Known rows, with every way that one mark hangs from another:
lobu{vifus}: [ -0.6  15.9  16.1  18.4   0.3  -3.1  10.7  -3.3   7.8  15.6   0.7 -30.3
  -3.7  -3.7  -9.0 -28.3  21.2   5.1 -19.1   4.7  -2.4   0.4   0.5 -20.1
   0.8  19.8   8.1   0.0]
lobu{vidim{torur} vifus}: [ -6.5 -11.9  16.0   3.1  -1.2   3.0  23.9  -2.6   9.3  12.1   0.6 -16.4
  -3.7  24.4 -12.1 -18.9   5.2  21.3 -33.8   4.0 -12.0  34.7   1.5 -13.3
 -22.4   5.7  12.7  13.1]
vifus{lobu}: [ -6.0   3.8  12.8   5.7   2.1   0.9  17.0   8.0   5.1  16.4   2.6  12.8
 -11.7  -7.5   3.6 -15.4   9.1   2.0 -15.5 -11.0  14.8  -9.0  -0.4   1.2
  -3.1  30.2   4.6   2.0]
lobu{revu vidim}: [ -4.0 -17.2  12.7 -16.2  24.7   3.4  18.7  -3.0  12.0  16.1   5.8   9.8
 -12.0  14.5   8.7   8.9  26.6  26.0 -32.6  10.7   1.7  14.4  -3.5  13.4
 -17.4  41.7   5.1  30.8]
lobu{vidim{torur}}: [ -7.1 -28.5  10.4  -9.1   7.9   6.1  22.2   0.2  -3.2  11.9   1.6   7.5
  -2.9  29.8  -3.8   6.2   1.1  18.4 -22.4   5.8  -3.9  31.4  -1.0  11.5
 -23.0  -1.8   9.3  28.0]
torur{gotipu revu{molop}}: [ 12.5 -11.0  17.7  -9.9  23.2   3.4   4.4   9.6 -28.3  20.0  10.8  32.3
 -14.2  31.6  10.7  13.5  27.6  13.0  -7.4 -33.4  10.8 -22.0 -16.8 -30.8
  49.8  15.0   4.7  49.7]
torur{gotipu vidim{lobu{revu} molop}}: [  5.7  -8.9  26.1   8.2 -11.0   1.0  21.7 -40.0  -8.0  15.3   8.4  44.4
 -20.4  35.4  14.6  40.2   4.4  29.6 -17.8 -15.4  -9.9  15.9 -12.6 -35.7
   3.1  19.3  13.8  38.9]
vifus{lobu{vidim}}: [ -4.1 -12.8  12.6   3.7   4.7   4.2  24.0   7.6  14.4  11.7   3.3  22.9
 -11.5   5.9  -0.7  -1.0   6.2  15.6 -24.5  -8.7  10.7   8.2   3.6  11.3
 -18.2  37.7   6.3  14.8]
gotipu{torur{revu{lobu{vifus}} vidim{molop}}}: [-15.2   6.0  17.7  -5.4  11.3   2.3  33.1 -35.4  -6.7  13.6   4.2 -18.7
 -28.2   5.7  12.2  16.0   4.6  26.7 -22.8 -18.3  -6.7   1.8   1.1 -35.4
   7.0  41.2   7.1  32.8]
vifus{lobu{revu{molop}}}: [ -3.3   0.1  22.9 -16.5  25.4  -0.3  13.7   5.2   9.4  20.1  10.5  10.7
 -29.4  -2.3  13.3 -18.9  21.3  22.5 -19.9 -18.7  12.7 -19.6  -6.6 -16.8
  26.7  40.9   6.1  10.3]
revu{lobu{vidim{torur{gotipu}} vifus} molop}: [ -8.8  -5.9  23.9   3.1   9.3 -13.6  21.8   0.1   9.1  11.5   8.0  -1.9
  -9.3  42.6  -2.5 -24.2 -20.1  41.3 -28.6 -24.8 -22.0  32.6  -8.4 -28.2
  24.5  21.3   8.4  34.3]
torur{vidim}: [  6.3 -19.5  19.2   7.2   3.4  -2.6  12.2 -15.0  -8.6   8.0   4.8 -10.9
  -5.8  17.3   4.9  11.5   7.2   4.4   2.7  -1.6   1.4   7.9   0.8   5.8
  -7.7  20.7  11.8  28.3]
lobu{revu{molop} vidim{torur} vifus}: [ -2.6 -18.5  29.2 -19.7  27.4   0.1  20.2  -5.6  12.9  16.4   9.3 -14.9
 -19.7  29.8   0.4 -24.4  19.2  41.8 -36.3  -1.5 -16.1  26.3  -6.4 -37.6
   8.5  20.4  14.1  23.3]
torur{gotipu revu}: [  4.5  -1.1   6.1  -5.9  10.5   6.9   9.8  10.5 -22.0  21.3   4.9  39.7
  -1.3  25.4  10.2  20.4  31.2   3.0 -14.4 -20.0  15.1 -14.6 -11.5  -8.1
  17.6  22.1   1.1  39.7]
vifus{lobu{revu{molop} vidim{torur{gotipu}}}}: [ -4.6 -20.2  19.2 -17.5  17.1   3.4  19.5   9.4   8.0  18.8  11.9  50.9
 -24.0  36.0  13.0   2.7   8.8  39.1 -25.2 -27.9   2.1  17.4 -11.1 -18.3
   4.5  17.5   6.9  27.4]
gotipu{torur{vidim{lobu{revu vifus} molop}}}: [-12.9  12.6  20.4   6.5  -5.0   9.4  28.3 -58.9   5.2  14.7   2.1  -5.9
 -28.1   3.9   0.1  24.9   0.5  33.4 -17.3   0.5  -8.6  15.0  -0.2 -38.7
  -8.9  15.6  13.6  18.2]
lobu{revu{molop}}: [  1.1  -4.1  24.6 -13.6  33.8  -0.7   6.4  -4.0  -4.8  21.6   9.6  -7.7
 -22.3   7.2  11.3  -8.0  26.8  24.1  -8.8  -1.1   2.9 -13.5 -10.8 -19.6
  30.8  25.7   6.0  27.5]
gotipu{torur{revu}}: [-15.1   2.7  -3.8 -14.3  20.3  16.5  16.1 -11.6 -17.6  17.7  -1.5   3.9
 -16.0  -2.9   5.3  24.8  15.8   8.3  -3.3  -7.4  19.4 -16.3  -3.6   1.5
   2.2  15.1  -0.2  24.9]
gotipu{torur{revu{lobu{vidim} molop}}}: [-18.4  -7.7   5.6 -22.1  35.0   7.5  26.8  -9.9  -8.3  14.1   5.9   0.2
 -19.4  12.1   8.2  20.0  -2.9  35.7 -14.2 -19.6   6.2  -1.1  -2.5   1.5
  23.3  41.9  -0.1  52.5]
revu{lobu}: [-16.5   7.5   8.4   2.2   9.7 -10.3  20.6  -3.3   0.5  14.5  -1.5  -9.5
  -2.8   3.0   6.1 -20.3  -8.0  10.9 -17.4  -3.9  -3.6   1.3  -1.8  19.4
  11.9  41.9  -1.6  16.6]

Rows:
[-13.7  14.5  25.5   1.3 -13.8   3.6  28.1 -34.5  -1.0  26.2   1.5  32.5
 -19.2  31.5   1.7  -2.9   0.3  34.2 -45.4 -14.4 -22.2  24.7 -15.6 -62.3
   5.4  -1.9  12.4   9.7]	vidim{lobu{revu vifus} molop torur{gotipu}}
[ -8.3  14.5  26.7   6.4  18.4 -17.2  16.4  -4.3  10.3  13.9   4.7 -40.6
 -11.9   4.1  -1.9 -45.8  -5.1  23.5 -23.8 -15.0 -15.0  -2.0  -4.7 -28.2
  42.1  43.0   5.7  16.9]	revu{lobu{vifus} molop}
[-17.3  13.2   9.9   2.3  -2.3  12.1  23.5 -46.3   5.6  12.1  -3.8  -0.6
 -16.2   2.0  -2.0  18.9  -2.9  26.4  -7.2  -3.9  -1.5  15.6   3.2  -8.3
 -11.3  26.8  10.9  12.6]	gotipu{torur{vidim{lobu{revu vifus}}}}
[  5.7 -23.7  22.5 -17.7  36.7   0.2  14.8  -2.5   6.3  15.2  12.6   0.4
 -20.7  18.5   6.4   6.4  22.7  35.9 -20.9   2.7   0.9   5.7  -8.9  -6.2
  14.7  33.0   8.4  44.4]	lobu{revu{molop} vidim}
[ -9.5 -22.5  19.9  -7.1  15.3 -11.0  20.4   2.3  -4.0  10.7   8.8  20.1
  -9.0  47.9   6.0  -1.2 -21.8  39.8 -17.0 -21.8 -13.6  31.0 -10.6  -3.0
  27.8  12.8   5.0  49.7]	revu{lobu{vidim{torur{gotipu}}} molop}
[  4.2  -0.3  28.6   4.4   1.2 -11.9  28.7 -19.9 -12.8  15.4  10.4  11.1
 -15.6  33.3  16.7   6.2  16.8  25.9 -38.9 -34.9 -16.0   4.9  -8.5 -50.6
  19.9  58.1   9.3  42.2]	torur{gotipu revu{lobu{vifus}} vidim{molop}}
[ 14.4 -21.0  13.9  -6.3   6.8   3.1  12.4  -5.4 -25.1  13.8   8.2  36.4
  -6.5  36.9  14.8  32.7  26.7   7.9  -3.5 -27.0   7.0  -3.6  -6.7  -9.7
   9.0  28.0   7.8  50.1]	torur{gotipu revu vidim}
[-17.9   3.4  11.1 -14.0  31.0   4.9  27.7 -12.0   2.5  14.5   4.1 -14.3
 -19.7   8.9   3.9   0.3   0.3  35.8 -24.6 -19.6  -0.4   1.3  -1.4 -18.5
  24.8  47.6   3.0  40.0]	gotipu{torur{revu{lobu{vidim vifus} molop}}}
[  0.2 -19.1  19.5   7.9   2.7   1.0  29.8  -1.9  12.7  14.7   9.0  16.1
 -24.0   6.9   4.6   4.8  10.1  22.7 -31.5  -3.7   4.3   9.1  -1.5 -16.1
 -10.7  32.3   9.9  20.9]	vifus{lobu{vidim{molop}}}
[  5.1 -10.7  14.5  18.0 -18.9   2.5  15.5 -28.6  -8.4   8.1  -0.2  44.1
   1.2  35.7  -0.8  33.8 -13.3  12.7  -1.2 -22.5  -0.7  19.9  -4.3   1.4
  -0.1  12.6  11.8  33.5]	torur{gotipu vidim{lobu}}
[-13.7  -6.4  21.8 -21.6  11.5  10.4  29.1 -10.8 -13.5  21.3  -2.9   5.3
 -11.1  27.4  -6.8 -21.7  -8.0  17.7 -36.3 -27.7 -12.4   1.9  -2.0 -52.2
  36.3  22.3  14.8  16.3]	vidim{lobu{vifus} torur{revu{molop}}}
[  3.6 -14.6  12.4  -6.2  -3.7  10.3  21.8 -17.8 -22.2  14.0   0.6  57.0
  -2.1  39.4   6.8  42.4   3.5   9.8 -16.3 -33.5   4.2   4.1  -4.5  -8.2
  16.9  40.3  10.1  47.3]	torur{gotipu revu vidim{lobu}}
[-15.8  -3.8  22.4 -30.3  29.8  -4.2  25.7   3.4 -11.0  20.2   3.4 -16.7
 -11.7  24.2   7.7 -37.7  -0.9  21.2 -37.5 -25.8 -13.6  -2.8  -5.3 -36.4
  37.9  37.8   6.5  20.5]	vidim{torur{revu{lobu{vifus} molop}}}
[  0.4 -23.9  14.9 -18.0  26.8  11.1  13.6 -22.6 -24.8  11.0   8.0  -5.8
 -22.5  13.8   9.0  37.2  10.4  19.8  15.0 -19.6  12.9 -10.0  -2.0 -16.7
  17.8  13.6   9.1  49.3]	gotipu{torur{revu{molop} vidim}}
[  4.4  -3.6  30.5  20.1 -15.8  -2.2  30.2 -42.8   2.5  11.2   2.0 -14.8
 -14.6  15.0  -4.9   4.9  -5.0  18.4 -25.6  -5.7 -18.0  17.6   1.9 -50.1
   3.1  26.3  21.3  20.6]	torur{vidim{lobu{vifus} molop}}
[-11.7  -2.6  18.7 -18.8   8.0   6.3  15.3 -17.1 -13.3  22.3   0.8  52.4
 -14.2  43.3   6.4   7.5 -11.6  31.1 -17.3 -24.9  -7.2  16.2 -17.3 -23.2
  31.5  -8.7   8.5  23.6]	vidim{lobu{revu{molop}} torur{gotipu}}
[-12.0   3.2  19.1 -19.4  17.2  -4.9  20.1   5.0 -16.7  21.5   4.8  16.0
 -12.2  40.7   9.3 -19.4   0.0  24.8 -27.8 -39.5 -12.2   4.9 -13.4 -40.4
  41.0  20.4   3.9  31.4]	vidim{torur{gotipu revu{lobu{vifus} molop}}}
[-11.5  15.2  25.1  -5.8  -1.5   4.7  17.7 -19.6   0.6  22.4   0.4  29.2
 -13.0  36.8  -2.3 -13.8  -4.8  33.0 -30.5 -24.5 -15.4  16.5 -14.4 -47.0
  30.5  -2.5  11.8  10.7]	vidim{lobu{revu{molop} vifus} torur{gotipu}}
[-10.0  -3.2  20.6 -13.8  21.3  -3.9  38.0  -2.7   8.3  17.0   6.4 -11.7
 -14.6  13.9   6.7 -16.8  17.2  27.1 -63.7 -11.6 -12.2   6.6  -0.6 -29.8
  10.2  72.9   4.6  34.7]	torur{revu{lobu{vidim{molop} vifus}}}
[  9.6 -20.4  22.9  -1.6  -7.1   7.5  28.3 -28.2 -27.9  15.6   7.6  52.1
 -14.8  41.9  10.3  50.0   7.1  18.0 -26.5 -31.6  -4.0   4.7  -9.5 -39.7
  17.2  29.9  14.1  54.6]	torur{gotipu revu vidim{lobu molop}}
[ -6.0  -8.5  28.0 -12.2  11.9  -0.4  30.3 -18.0  16.5  20.5   9.0 -15.8
 -23.4  25.4   5.2 -12.2  25.8  40.9 -53.1  12.8 -22.7  32.4  -6.7 -49.0
 -22.9  19.5  13.9  19.1]	lobu{revu vidim{molop torur} vifus}
[-19.8  10.7  27.4  -9.4  -3.3   5.1  33.8 -34.4   4.7  25.5  -1.2   1.2
 -23.2  15.5  -1.3 -17.1  -0.1  30.5 -50.7  -1.8 -24.6  19.7  -8.0 -59.0
   2.3  10.9  14.4  -0.1]	vidim{lobu{revu vifus} molop torur}
[ -3.0 -23.2  20.6 -12.4  11.3   2.3  22.5 -11.6  -4.0  20.2  11.9  35.1
 -24.4  43.2  14.6  25.1  20.5  41.2 -35.6   0.4 -11.3  32.7 -17.2 -23.9
 -20.3  -1.7   8.9  43.0]	lobu{revu vidim{molop torur{gotipu}}}
[-14.9   2.3  26.3   6.1 -17.1   3.8  33.8 -31.0  -1.7  19.7  -2.4  -3.4
 -18.6  16.6 -11.7 -16.4 -14.1  19.6 -42.8  -4.9 -25.0  22.4  -3.9 -57.9
   1.9  -4.8  16.7   0.6]	vidim{lobu{vifus} molop torur}
[ -2.5 -17.1  12.1 -11.0  14.2  12.2  24.6 -32.6 -21.9  14.3   7.2  -4.8
 -29.2   9.6  13.0  48.3  17.5  19.6  -2.2  -7.6   7.8  -4.6  -3.3 -26.2
  -5.5  14.3   9.4  44.6]	gotipu{torur{revu vidim{molop}}}
[ 11.2 -32.2  25.2 -14.5  16.8   4.0  25.3 -18.5 -24.6  15.3  10.7  -4.5
 -21.9  22.2  18.3  27.1  28.4  10.6 -22.2  -8.5  -2.9  -6.6  -5.0 -35.3
   4.8  39.3  14.9  48.7]	torur{revu vidim{molop}}
[  3.1  10.7  29.9  -5.1  25.6  -4.8   8.5  -6.6  11.1  20.5   9.1 -31.8
 -22.3  -0.1   3.3 -33.9  31.3  24.4 -21.7  -3.9  -7.0 -10.2  -9.0 -44.9
  26.9  33.2   9.2   7.6]	lobu{revu{molop} vifus}
[ -7.8  -3.4   6.3 -19.0  28.9  13.8  11.3 -10.7 -22.7  19.0   4.6  -0.2
 -21.9   5.8   6.1  23.3  16.4  17.2   1.8 -13.6  16.2 -21.2  -8.0 -16.5
  31.1  10.3   2.8  40.5]	gotipu{torur{revu{molop}}}
[-26.8  29.9   1.3 -10.2  18.1   7.2  26.1 -13.9  -0.1  19.0  -4.2 -13.2
 -11.8  -7.1   4.1  -6.8   6.1  17.6 -23.4 -15.2   4.0  -8.1  -0.7  -1.7
   7.8  45.9  -2.3  15.6]	gotipu{torur{revu{lobu{vifus}}}}
